Each row comes from the steps of one path. Every step used is in the known rows, and no mark comes twice. Write the path behind each row, first mark first.
In the rows, 128 means zero.
Known rows:
c > n > a: 162, 126, 96, 166, 147, 133, 122, 114, 171, 134, 121, 117, 123, 121, 120, 123, 95, 132, 115, 137, 117, 134, 142, 133, 120, 114, 133, 126, 157, 127, 147, 146, 134, 114, 141, 143, 112, 99
b > d: 135, 117, 145, 139, 124, 125, 106, 130, 128, 117, 128, 138, 138, 117, 134, 129, 121, 140, 128, 128, 106, 132, 128, 118, 139, 146, 130, 142, 133, 149, 137, 131, 125, 130, 142, 114, 125, 128
n > z > d > k: 104, 127, 163, 113, 90, 155, 147, 113, 99, 109, 139, 142, 129, 114, 127, 134, 98, 130, 151, 121, 110, 108, 130, 146, 184, 117, 117, 139, 115, 124, 131, 119, 150, 106, 122, 123, 158, 146
g > n: 128, 137, 107, 122, 119, 115, 149, 129, 135, 145, 144, 138, 118, 136, 119, 126, 127, 125, 134, 132, 151, 141, 118, 153, 117, 147, 109, 135, 135, 116, 135, 145, 123, 133, 109, 99, 128, 125
k > n: 117, 119, 102, 131, 132, 108, 132, 135, 138, 118, 127, 139, 135, 135, 128, 124, 126, 131, 140, 138, 127, 149, 118, 131, 128, 161, 109, 127, 135, 131, 125, 130, 123, 112, 108, 137, 127, 117
c > n > v: 139, 123, 106, 144, 169, 119, 107, 117, 165, 141, 117, 116, 126, 141, 118, 137, 100, 148, 123, 135, 90, 131, 141, 139, 147, 124, 136, 124, 144, 126, 133, 129, 148, 129, 145, 132, 100, 92
j > d > z > n > k: 107, 103, 179, 83, 121, 112, 153, 148, 100, 106, 123, 151, 150, 86, 127, 131, 88, 112, 170, 131, 150, 105, 115, 165, 162, 124, 78, 142, 147, 80, 132, 107, 140, 111, 91, 131, 138, 112
n > z > d: 117, 129, 136, 143, 89, 154, 141, 130, 122, 106, 130, 125, 124, 130, 124, 131, 106, 110, 134, 125, 105, 102, 137, 132, 183, 120, 138, 149, 125, 129, 138, 113, 145, 118, 136, 116, 136, 126
j > d > k: 103, 105, 167, 87, 117, 112, 137, 116, 108, 103, 146, 144, 131, 78, 137, 131, 106, 129, 143, 126, 128, 128, 125, 146, 134, 116, 94, 122, 130, 105, 127, 114, 134, 104, 94, 134, 154, 170
d > b: 115, 112, 139, 90, 125, 128, 141, 125, 112, 137, 133, 101, 125, 116, 132, 128, 133, 133, 130, 121, 128, 133, 129, 129, 121, 116, 77, 113, 137, 149, 124, 136, 129, 122, 126, 124, 143, 140
k > n > a: 143, 122, 93, 159, 132, 117, 118, 130, 152, 112, 138, 127, 133, 123, 129, 120, 118, 108, 134, 145, 144, 145, 141, 143, 119, 154, 122, 134, 143, 131, 139, 149, 116, 101, 119, 142, 124, 104
j > d: 120, 105, 141, 116, 112, 113, 129, 133, 132, 103, 138, 125, 126, 96, 132, 129, 111, 115, 129, 127, 124, 121, 129, 133, 132, 120, 118, 133, 140, 114, 133, 109, 128, 117, 109, 125, 135, 149
g > n > j > d: 103, 117, 111, 137, 120, 100, 131, 142, 127, 109, 157, 115, 109, 100, 111, 137, 132, 107, 129, 127, 145, 122, 132, 174, 128, 132, 100, 153, 175, 94, 152, 119, 113, 106, 109, 106, 127, 123
g > n > z: 109, 130, 123, 125, 135, 136, 151, 131, 145, 147, 145, 117, 121, 131, 120, 129, 113, 121, 136, 134, 140, 124, 127, 155, 139, 142, 121, 138, 139, 113, 146, 126, 121, 141, 118, 100, 143, 117
d > k > n: 105, 119, 127, 98, 134, 107, 141, 116, 114, 116, 138, 157, 142, 119, 131, 125, 118, 149, 155, 136, 131, 155, 114, 145, 127, 154, 84, 120, 123, 127, 118, 138, 127, 98, 97, 145, 146, 139
b > d > z > n: 115, 116, 163, 118, 134, 110, 127, 129, 109, 118, 122, 161, 160, 114, 119, 127, 84, 142, 147, 148, 105, 125, 96, 139, 156, 157, 84, 138, 129, 132, 138, 119, 129, 124, 122, 106, 145, 111
c > d: 126, 115, 101, 121, 122, 115, 118, 121, 147, 130, 137, 125, 104, 116, 127, 124, 110, 129, 128, 116, 125, 144, 140, 127, 131, 101, 134, 133, 130, 136, 133, 134, 137, 105, 120, 129, 110, 136
b > d > z: 133, 125, 159, 118, 134, 120, 111, 140, 113, 124, 137, 149, 137, 110, 129, 129, 102, 145, 129, 138, 97, 125, 129, 126, 144, 144, 98, 122, 128, 136, 132, 130, 135, 121, 143, 121, 155, 123
z > n: 109, 120, 131, 128, 127, 117, 139, 118, 125, 120, 116, 143, 148, 131, 117, 125, 108, 125, 145, 140, 133, 127, 95, 141, 141, 139, 114, 145, 130, 120, 133, 118, 118, 129, 107, 115, 117, 118
d > g > n > j: 74, 131, 129, 121, 150, 104, 150, 145, 113, 134, 162, 122, 105, 121, 108, 126, 151, 118, 137, 138, 134, 132, 117, 180, 128, 120, 93, 152, 165, 101, 140, 125, 108, 107, 113, 103, 121, 122
d > z: 127, 138, 143, 107, 140, 123, 132, 140, 112, 137, 139, 140, 124, 121, 125, 129, 108, 130, 128, 136, 118, 120, 130, 138, 133, 126, 98, 107, 123, 119, 123, 125, 138, 115, 131, 133, 160, 123
d > k: 115, 129, 153, 98, 131, 129, 134, 109, 103, 128, 140, 143, 132, 111, 133, 129, 122, 144, 144, 125, 133, 134, 121, 139, 129, 122, 106, 120, 115, 125, 121, 133, 133, 114, 114, 135, 146, 150
k > n > z > d > g: 77, 109, 138, 120, 108, 120, 163, 148, 120, 93, 142, 143, 124, 130, 123, 117, 106, 116, 153, 146, 91, 125, 110, 148, 187, 133, 101, 155, 135, 122, 129, 107, 133, 92, 100, 121, 140, 136
d > g: 93, 119, 157, 101, 143, 118, 147, 140, 117, 128, 140, 133, 120, 117, 128, 119, 131, 129, 136, 141, 114, 130, 110, 138, 134, 112, 110, 132, 131, 121, 123, 116, 121, 117, 113, 126, 129, 145
n > j > d > b: 89, 94, 144, 102, 124, 115, 124, 135, 107, 102, 148, 81, 116, 83, 122, 140, 139, 112, 126, 114, 122, 114, 148, 150, 129, 102, 66, 128, 177, 125, 138, 111, 118, 94, 122, 126, 142, 140
j > d > g: 88, 94, 171, 88, 129, 100, 146, 144, 119, 104, 148, 130, 117, 84, 131, 120, 113, 111, 136, 140, 108, 126, 115, 144, 137, 104, 100, 137, 141, 104, 128, 97, 121, 106, 94, 124, 136, 167
y > n > a: 147, 122, 124, 167, 135, 122, 125, 120, 151, 127, 138, 120, 119, 123, 118, 109, 111, 96, 126, 137, 165, 135, 133, 144, 108, 110, 117, 118, 125, 124, 152, 144, 122, 111, 151, 142, 128, 105
y > n: 123, 117, 128, 138, 133, 112, 137, 122, 137, 128, 127, 134, 121, 137, 113, 112, 119, 116, 131, 129, 146, 138, 108, 131, 115, 114, 107, 113, 117, 124, 137, 126, 129, 122, 141, 137, 131, 120

Write each row's path:
84, 103, 135, 144, 127, 101, 124, 127, 118, 93, 128, 120, 142, 97, 107, 136, 113, 104, 141, 133, 128, 107, 115, 161, 150, 126, 105, 158, 163, 97, 147, 91, 112, 103, 107, 121, 115, 120 | z > n > j > d
89, 123, 114, 127, 151, 105, 125, 122, 105, 106, 144, 140, 134, 119, 118, 134, 140, 139, 152, 130, 130, 140, 132, 158, 133, 148, 86, 129, 149, 118, 127, 129, 121, 79, 113, 152, 137, 118 | d > k > n > j
95, 111, 130, 136, 145, 102, 104, 122, 107, 98, 145, 147, 147, 108, 123, 135, 134, 153, 152, 130, 111, 145, 135, 146, 142, 168, 90, 142, 158, 138, 135, 136, 118, 82, 125, 138, 135, 120 | b > d > k > n > j
116, 114, 157, 94, 127, 109, 133, 146, 114, 112, 145, 138, 124, 89, 128, 129, 94, 116, 129, 137, 114, 113, 127, 144, 139, 122, 87, 112, 136, 105, 128, 106, 138, 107, 110, 131, 166, 142 | j > d > z
86, 104, 150, 85, 118, 89, 168, 147, 125, 118, 165, 143, 108, 91, 125, 118, 112, 112, 143, 145, 131, 137, 98, 169, 131, 121, 77, 144, 154, 93, 136, 114, 114, 112, 78, 92, 136, 162 | j > d > g > n
97, 93, 137, 88, 119, 92, 142, 124, 117, 93, 146, 153, 139, 88, 134, 126, 100, 133, 157, 136, 125, 147, 115, 151, 134, 148, 75, 121, 138, 110, 122, 120, 127, 89, 76, 143, 150, 160 | j > d > k > n
51, 93, 165, 115, 144, 89, 140, 139, 106, 90, 140, 126, 131, 89, 108, 124, 116, 104, 151, 147, 115, 111, 101, 173, 155, 108, 86, 159, 165, 91, 142, 81, 105, 93, 93, 118, 116, 138 | z > n > j > d > g
100, 113, 119, 130, 147, 127, 135, 136, 149, 120, 127, 116, 140, 136, 126, 129, 112, 123, 143, 139, 120, 130, 131, 134, 147, 154, 120, 134, 138, 126, 134, 116, 123, 120, 118, 141, 140, 110 | k > n > z
89, 134, 139, 130, 156, 115, 126, 136, 98, 120, 128, 133, 141, 123, 100, 134, 114, 123, 142, 143, 124, 108, 114, 167, 151, 132, 85, 134, 145, 106, 137, 108, 121, 105, 124, 131, 141, 91 | d > z > n > j
100, 105, 159, 97, 122, 98, 146, 135, 111, 106, 132, 151, 144, 90, 119, 129, 75, 113, 145, 148, 123, 114, 97, 156, 152, 132, 74, 124, 133, 97, 133, 95, 131, 110, 91, 120, 157, 130 | j > d > z > n
122, 122, 116, 99, 133, 111, 124, 135, 131, 135, 146, 135, 104, 110, 124, 125, 93, 133, 127, 122, 117, 136, 144, 134, 140, 98, 106, 111, 125, 127, 129, 131, 147, 94, 123, 133, 143, 130 | c > d > z
127, 121, 108, 154, 107, 149, 146, 122, 153, 114, 113, 125, 122, 140, 113, 131, 79, 138, 127, 126, 82, 111, 125, 125, 185, 113, 132, 142, 148, 128, 142, 112, 157, 117, 137, 126, 124, 112 | c > n > z > d
115, 105, 142, 112, 128, 104, 121, 115, 115, 104, 137, 163, 152, 111, 136, 126, 112, 161, 155, 136, 113, 159, 117, 133, 138, 174, 89, 134, 133, 147, 127, 144, 126, 101, 109, 132, 140, 138 | b > d > k > n
114, 121, 114, 112, 81, 112, 151, 116, 98, 89, 138, 176, 132, 123, 126, 126, 108, 138, 159, 130, 119, 147, 112, 148, 162, 156, 86, 134, 120, 130, 118, 141, 144, 82, 93, 128, 145, 144 | z > d > k > n
92, 101, 123, 96, 117, 102, 143, 137, 112, 117, 165, 89, 108, 89, 116, 136, 136, 112, 132, 119, 143, 128, 136, 175, 121, 119, 47, 136, 186, 111, 146, 127, 113, 102, 102, 99, 142, 134 | g > n > j > d > b
86, 118, 135, 106, 123, 101, 141, 124, 103, 111, 168, 134, 115, 83, 115, 138, 127, 124, 147, 124, 147, 129, 126, 187, 130, 129, 77, 139, 163, 86, 144, 123, 118, 91, 94, 110, 148, 145 | g > n > j > d > k
111, 120, 137, 135, 148, 115, 113, 119, 133, 130, 118, 131, 149, 135, 119, 133, 108, 119, 147, 143, 123, 118, 118, 157, 161, 142, 126, 150, 121, 121, 133, 119, 128, 133, 124, 109, 103, 94 | z > n > v
77, 91, 157, 89, 137, 112, 142, 126, 129, 97, 145, 134, 144, 90, 133, 132, 88, 126, 159, 136, 117, 129, 129, 150, 153, 143, 87, 125, 140, 110, 131, 102, 124, 94, 83, 143, 168, 151 | j > d > k > n > z
92, 107, 119, 122, 148, 86, 118, 158, 116, 88, 152, 131, 123, 96, 113, 134, 112, 114, 136, 141, 114, 122, 137, 162, 144, 146, 71, 121, 166, 98, 134, 106, 122, 74, 107, 146, 158, 111 | k > n > j > d > z
75, 109, 128, 87, 146, 113, 159, 136, 149, 147, 165, 117, 93, 110, 120, 117, 96, 122, 145, 132, 122, 142, 123, 162, 149, 92, 106, 149, 145, 115, 145, 124, 125, 107, 96, 96, 124, 143 | c > d > g > n > z
94, 128, 106, 142, 95, 111, 133, 123, 90, 78, 147, 157, 127, 122, 113, 132, 135, 131, 155, 124, 118, 135, 129, 162, 167, 143, 87, 144, 146, 119, 127, 131, 137, 65, 112, 137, 135, 121 | z > d > k > n > j
87, 111, 154, 111, 131, 111, 117, 124, 97, 95, 152, 122, 126, 76, 121, 140, 126, 126, 141, 119, 128, 115, 143, 161, 136, 109, 100, 134, 154, 98, 136, 105, 124, 86, 110, 142, 148, 149 | n > j > d > k
86, 119, 167, 116, 105, 142, 158, 141, 110, 105, 142, 129, 116, 121, 125, 122, 109, 112, 143, 136, 90, 104, 123, 143, 189, 105, 120, 154, 130, 120, 133, 101, 137, 109, 122, 112, 142, 146 | n > z > d > g
107, 129, 150, 107, 137, 113, 143, 130, 107, 130, 123, 151, 150, 122, 115, 126, 90, 127, 145, 148, 127, 121, 95, 150, 147, 138, 82, 122, 122, 111, 129, 113, 131, 121, 107, 122, 149, 111 | d > z > n
69, 98, 166, 86, 136, 110, 169, 148, 135, 126, 163, 118, 113, 91, 125, 123, 100, 107, 145, 145, 121, 120, 111, 172, 148, 117, 87, 148, 152, 91, 146, 96, 115, 119, 84, 96, 149, 156 | j > d > g > n > z
139, 128, 111, 142, 82, 124, 142, 112, 114, 86, 150, 164, 129, 112, 128, 121, 103, 118, 154, 138, 135, 144, 133, 159, 154, 148, 97, 142, 130, 131, 131, 156, 137, 72, 106, 132, 140, 128 | z > d > k > n > a
77, 124, 154, 97, 148, 127, 168, 144, 130, 146, 153, 120, 114, 124, 123, 122, 115, 120, 145, 146, 125, 126, 111, 164, 143, 123, 103, 145, 141, 106, 139, 115, 116, 129, 103, 99, 143, 136 | d > g > n > z
111, 129, 148, 95, 78, 122, 184, 152, 93, 119, 152, 164, 108, 119, 126, 120, 134, 113, 168, 123, 153, 130, 114, 175, 170, 120, 95, 172, 150, 95, 131, 143, 143, 108, 95, 90, 110, 129 | z > d > g > n > k
113, 127, 168, 94, 136, 127, 151, 144, 99, 131, 116, 154, 153, 118, 124, 129, 102, 127, 169, 131, 150, 112, 115, 156, 159, 130, 88, 138, 137, 96, 127, 126, 141, 122, 108, 131, 133, 92 | d > z > n > k
90, 114, 142, 101, 149, 130, 142, 120, 123, 120, 136, 135, 146, 118, 130, 129, 105, 139, 160, 135, 123, 135, 127, 146, 147, 148, 97, 122, 127, 124, 127, 122, 127, 103, 102, 149, 158, 132 | d > k > n > z
88, 137, 121, 133, 96, 108, 160, 143, 96, 107, 165, 143, 97, 126, 104, 126, 143, 112, 142, 132, 122, 124, 112, 183, 165, 120, 91, 167, 160, 103, 141, 126, 125, 89, 111, 88, 120, 124 | z > d > g > n > j
134, 124, 125, 155, 130, 128, 129, 112, 138, 120, 126, 128, 145, 115, 121, 122, 101, 104, 140, 147, 152, 123, 116, 152, 133, 133, 122, 149, 136, 121, 146, 133, 115, 118, 121, 120, 114, 102 | z > n > a
59, 92, 130, 117, 148, 77, 133, 158, 122, 81, 154, 124, 119, 93, 116, 124, 133, 110, 143, 145, 106, 132, 122, 165, 143, 129, 83, 146, 174, 97, 133, 94, 108, 74, 92, 140, 126, 137 | k > n > j > d > g
121, 114, 183, 106, 130, 124, 131, 142, 96, 120, 114, 161, 165, 108, 130, 131, 99, 139, 170, 133, 131, 116, 117, 147, 169, 149, 90, 149, 142, 115, 138, 131, 139, 124, 121, 118, 127, 92 | b > d > z > n > k
102, 104, 99, 91, 130, 96, 131, 109, 136, 117, 146, 156, 119, 108, 129, 122, 101, 150, 156, 122, 129, 171, 130, 141, 135, 127, 92, 122, 127, 138, 123, 145, 137, 76, 85, 144, 129, 149 | c > d > k > n
96, 103, 128, 120, 149, 108, 125, 112, 126, 102, 135, 123, 123, 84, 110, 139, 102, 148, 134, 121, 103, 126, 132, 158, 138, 105, 92, 125, 175, 99, 140, 106, 136, 84, 114, 153, 133, 135 | c > n > j > d > k
